Each row was made from one path, in order. Every step used is in the known rows, and no mark comes twice. Write each row's path.
Known rows
nabo > vikup > ridek > suzug: [ 3.72 -1.86 -1.10  1.44  3.39 -1.85 -1.71  0.15 -1.04 -0.17  0.47  2.09
  5.82 -0.69 -1.09 -0.05 -2.36 -0.81 -2.13 -1.06  0.10]
suzug > ridek: [ 1.18 -1.01 -1.63  0.13  2.77 -0.75 -0.62  4.92  0.64 -1.67  0.28  0.69
  2.78 -1.58  3.60 -0.08  1.22  3.15 -2.03  2.35 -0.05]
suzug > tivu > dosu > nabo > vikup: [ 0.02  0.81 -0.52  0.57  2.62 -1.30 -0.91 -2.18  3.05 -1.15 -0.61 -2.33
  5.90  0.35 -3.43 -3.68  0.02  0.80  0.25 -2.13  0.65]
vikup > nabo: [ 0.72 -0.81 -4.01  3.43  2.39 -3.91 -0.15  0.50  0.84 -2.68 -3.24 -1.07
  2.49 -1.96 -1.69 -2.27 -0.66  2.32 -3.15 -3.07  1.58]
dosu > nabo > vikup > ridek: [ 2.48 -1.21 -3.59  2.56  3.00 -3.13 -0.46 -2.16 -0.30 -1.10 -0.10 -0.04
  6.87 -0.99 -3.57 -3.99 -2.59 -0.40 -3.25 -3.63  2.79]
tivu > suri > nuzo: [-2.65  2.37 -2.64  2.24  1.20  1.05  1.89  1.57  2.73 -6.05 -3.38 -0.40
 -2.04 -3.03 -0.34  4.65 -1.57 -2.15 -3.10  3.60  1.85]
vikup > ridek > suzug > tivu > dosu > nabo: [ 5.32 -1.43  1.16 -0.58  5.82 -1.47 -0.62  0.29  0.95  1.62  2.36  1.86
  5.16  2.87  0.88  0.19  0.33  1.93  1.03  0.36 -0.07]
suzug > tivu > vikup > ridek: [ 1.18  1.00  3.22 -1.21  3.94  0.42  1.91 -1.01  2.67 -0.33 -0.54  1.41
  5.15  0.17 -1.36  0.69  1.99  3.11 -0.16  1.32 -0.18]
vikup > ridek > suzug > tivu: [ 4.83 -0.28  1.95 -0.68  4.87 -1.54 -0.18  3.32  1.25  0.15  1.35  2.73
  4.24  1.75  1.74  2.56  1.24  1.97 -0.73  2.70 -0.44]
nabo > vikup > ridek > suzug > tivu > pemos: [ 3.54  1.33  0.82  1.26  2.46 -1.17 -2.06  0.10  0.76  1.21  0.08  0.70
  7.46  1.34 -1.57  0.90 -0.43 -0.01 -0.16 -0.56 -0.50]
nabo > vikup > ridek: [ 2.59 -2.08 -1.74  1.46  3.65 -2.68 -0.43 -1.84 -0.17 -2.09 -1.01  1.04
  5.59 -1.71 -2.77 -1.23 -2.92 -0.28 -3.36 -1.78  0.89]
nabo > vikup > ridek > suzug > tivu: [ 3.64 -0.37  0.56  0.77  3.20 -1.61 -2.05  0.80  0.46  0.33  0.20  1.90
  6.75  0.80 -1.21  0.47 -1.09 -0.69 -1.22  0.37  0.09]
nuzo > suri > tivu: [-4.53  0.66 -1.04  3.04  1.24 -0.50  3.03  2.26 -0.70 -4.39  0.22  2.57
 -1.93 -7.11 -3.07  4.70 -0.06 -0.61 -4.08  0.82  2.37]
ridek > vikup: [-1.47 -0.96 -1.96  1.28  4.61 -1.07  0.41  2.47  1.82 -1.90 -0.47 -1.77
  3.30 -3.70  1.38  0.85  1.43  1.23 -1.46 -0.59 -3.15]
ridek > suzug > tivu: [ 1.20  2.49  0.90  0.56  1.24 -0.38 -1.13  6.34  1.93 -0.93  0.62  0.58
  3.16 -0.23  1.65  2.16  2.86  1.41 -0.94  2.62 -0.82]
nabo > vikup > ridek > suzug > tivu > dosu: [ 3.83 -1.76  0.65  0.26  4.39 -1.27 -2.26 -1.58  0.34  1.06  0.79  1.44
  6.57  1.31 -1.42 -0.46 -1.86 -0.52  0.26 -0.90 -0.59]
suri > tivu > dosu > nabo > vikup > ridek > suzug: [ 1.90 -4.17 -1.43  3.05  5.81 -3.00 -1.56 -2.37 -2.80 -0.23  3.59  2.52
  4.84 -2.95 -4.10 -0.93 -1.55 -0.79  0.45 -4.71  1.35]
tivu > suzug > ridek: [ 1.40  1.92  0.11 -1.54 -0.03  2.80 -0.34  3.16 -1.82 -0.21  1.39  1.16
  3.50 -2.38  4.18  0.06  2.08  3.22  1.05 -0.63 -0.39]
dosu > nabo > vikup > ridek > suzug > tivu > suri: [ 3.00  0.67 -1.37  2.28  2.60 -1.68 -2.22  0.09  1.30  0.13  0.31  0.35
  7.23  1.70 -2.35 -1.29 -1.47 -1.53 -0.68 -0.26  2.75]
tivu > dosu > nabo: [ 0.37 -2.49 -3.80  1.51  3.95 -1.72  0.79 -3.50  0.49 -2.08  0.63 -2.31
  2.82 -2.22 -2.18 -4.65 -1.64  2.04 -1.00 -5.00  0.74]
nuzo > suri > tivu > vikup > ridek > suzug: [-2.24 -0.49  1.62  1.97  2.99  1.81  2.84  0.18 -2.36 -0.07  2.47  5.35
 -0.27 -5.03 -1.91  5.77 -0.01 -0.32 -1.34  0.83  1.34]

Which path is each row?
[ 0.82  2.83  1.02  1.07  1.26  0.29 -1.43  6.33  3.04 -1.94  0.03  0.25
  2.22  0.18  1.68  3.70  2.18  0.36 -0.02  4.25 -0.05] -> ridek > suzug > tivu > suri
[ 2.24  1.18  0.55  1.07  2.75  0.25 -1.75  0.38  1.28 -0.33 -1.06  2.20
  4.72  1.47 -0.97  3.50 -2.02 -3.24 -0.74  2.94  0.81] -> nabo > vikup > ridek > suzug > tivu > suri > nuzo
[ 2.00 -0.33  0.28 -0.14  4.40 -1.74 -0.69 -3.26  2.83 -0.20 -0.08 -1.10
  6.63  1.77 -3.15 -3.10 -0.51  1.01  0.68 -1.73  0.77] -> suzug > tivu > dosu > nabo > vikup > ridek
[-0.08 -0.34  0.17  1.56  3.25 -0.03 -1.80  2.91 -2.98  0.55  2.15  2.55
  4.48 -4.07  1.25  1.94  2.91  1.43  2.57 -2.43 -0.49] -> suri > tivu > suzug > ridek > vikup > nabo
[ 0.41 -1.60 -1.17 -0.05  4.91  0.00 -1.51  5.11  1.30  0.58  0.95 -0.11
  4.29 -1.18  5.33  1.08  2.35  2.41  0.20  2.53 -2.96] -> suzug > ridek > vikup
[ 1.37  1.12 -0.09 -0.81  1.98  2.49 -1.86  2.47 -1.39  2.56  0.92  0.37
  5.23 -0.87  5.11  0.05  2.59  2.76  3.40 -1.59 -2.15] -> tivu > suzug > ridek > vikup > nabo
[ 0.57  2.30  2.16  0.15  1.44  1.58 -0.44  3.78  1.26  0.92  1.15  1.28
  4.04 -0.38  1.13  1.81  3.05  1.88  0.44  1.66 -1.34] -> ridek > suzug > tivu > vikup
[ 3.38 -1.04 -3.05  2.53  2.86 -2.46 -1.56 -0.62 -1.10  0.48  1.07  0.76
  7.10 -0.11 -2.26 -3.01 -2.08 -0.76 -2.28 -3.04  2.17] -> dosu > nabo > vikup > ridek > suzug
[-3.37  1.94  0.72  1.05  0.03  2.65  1.89  2.86 -2.54 -1.60  1.96  3.77
 -0.60 -5.91  0.12  5.12  1.27  0.09 -0.71  0.96  1.82] -> nuzo > suri > tivu > suzug > ridek
[ 3.30  0.44 -1.44  1.83  2.68 -2.19 -1.92  0.10  0.47  0.91  0.79  0.59
  7.98  1.35 -2.38 -2.51 -0.88 -0.71 -1.40 -1.61  2.10] -> dosu > nabo > vikup > ridek > suzug > tivu
[ 1.04 -2.81  1.43  1.91  5.45 -0.91  1.11 -0.13 -2.94 -0.39  3.06  5.08
  3.39 -4.54 -2.31  2.85  0.95  1.35 -0.42 -1.65  0.40] -> suri > tivu > vikup > ridek > suzug
[ 0.81  1.45  0.53 -1.74  1.76  3.46 -1.08  3.35 -1.33  1.52  1.90  0.50
  4.66 -2.08  5.60  0.91  2.98  2.63  2.86 -0.45 -2.72] -> tivu > suzug > ridek > vikup
[-3.81  1.56  1.02  0.93  1.38  3.14  1.29  2.99 -2.03 -0.13  2.36  3.28
  0.36 -5.70  1.25  5.74  1.89 -0.39  0.70  1.08 -0.01] -> nuzo > suri > tivu > suzug > ridek > vikup
[-1.16  0.96 -0.19  1.71  1.09 -0.39  0.93  1.93 -3.00 -3.83  1.78  2.33
  2.13 -7.17 -2.15  1.83  1.87  1.09 -0.84 -3.35  1.09] -> suri > tivu > suzug
[-1.18 -1.87 -0.55  2.77  3.59  0.00  0.62 -2.07 -2.37  0.38  2.89  3.57
  1.35 -3.44 -3.51  2.70 -2.34 -2.25 -0.55 -1.70  2.16] -> nuzo > suri > tivu > dosu > nabo > vikup > ridek > suzug
[ 3.19 -3.55 -2.64  1.42  4.88 -1.52 -1.46 -4.48 -0.99  1.19  2.02 -0.31
  5.62  0.21 -2.09 -4.14 -3.07  0.05  0.53 -5.00  0.40] -> tivu > dosu > nabo > vikup > ridek > suzug
[-4.33 -1.02 -0.89  2.44  2.71  0.07  2.81 -0.78 -0.78 -3.51  0.94  1.97
 -2.18 -6.42 -3.28  3.50 -1.05 -0.34 -2.15 -0.80  1.50] -> nuzo > suri > tivu > dosu
[ 4.54 -0.08  1.97 -0.20  4.74 -1.08 -0.47  3.37  2.19 -0.64  0.83  2.41
  3.48  2.06  1.80  3.87  0.74  1.19  0.02  4.00  0.19] -> vikup > ridek > suzug > tivu > suri
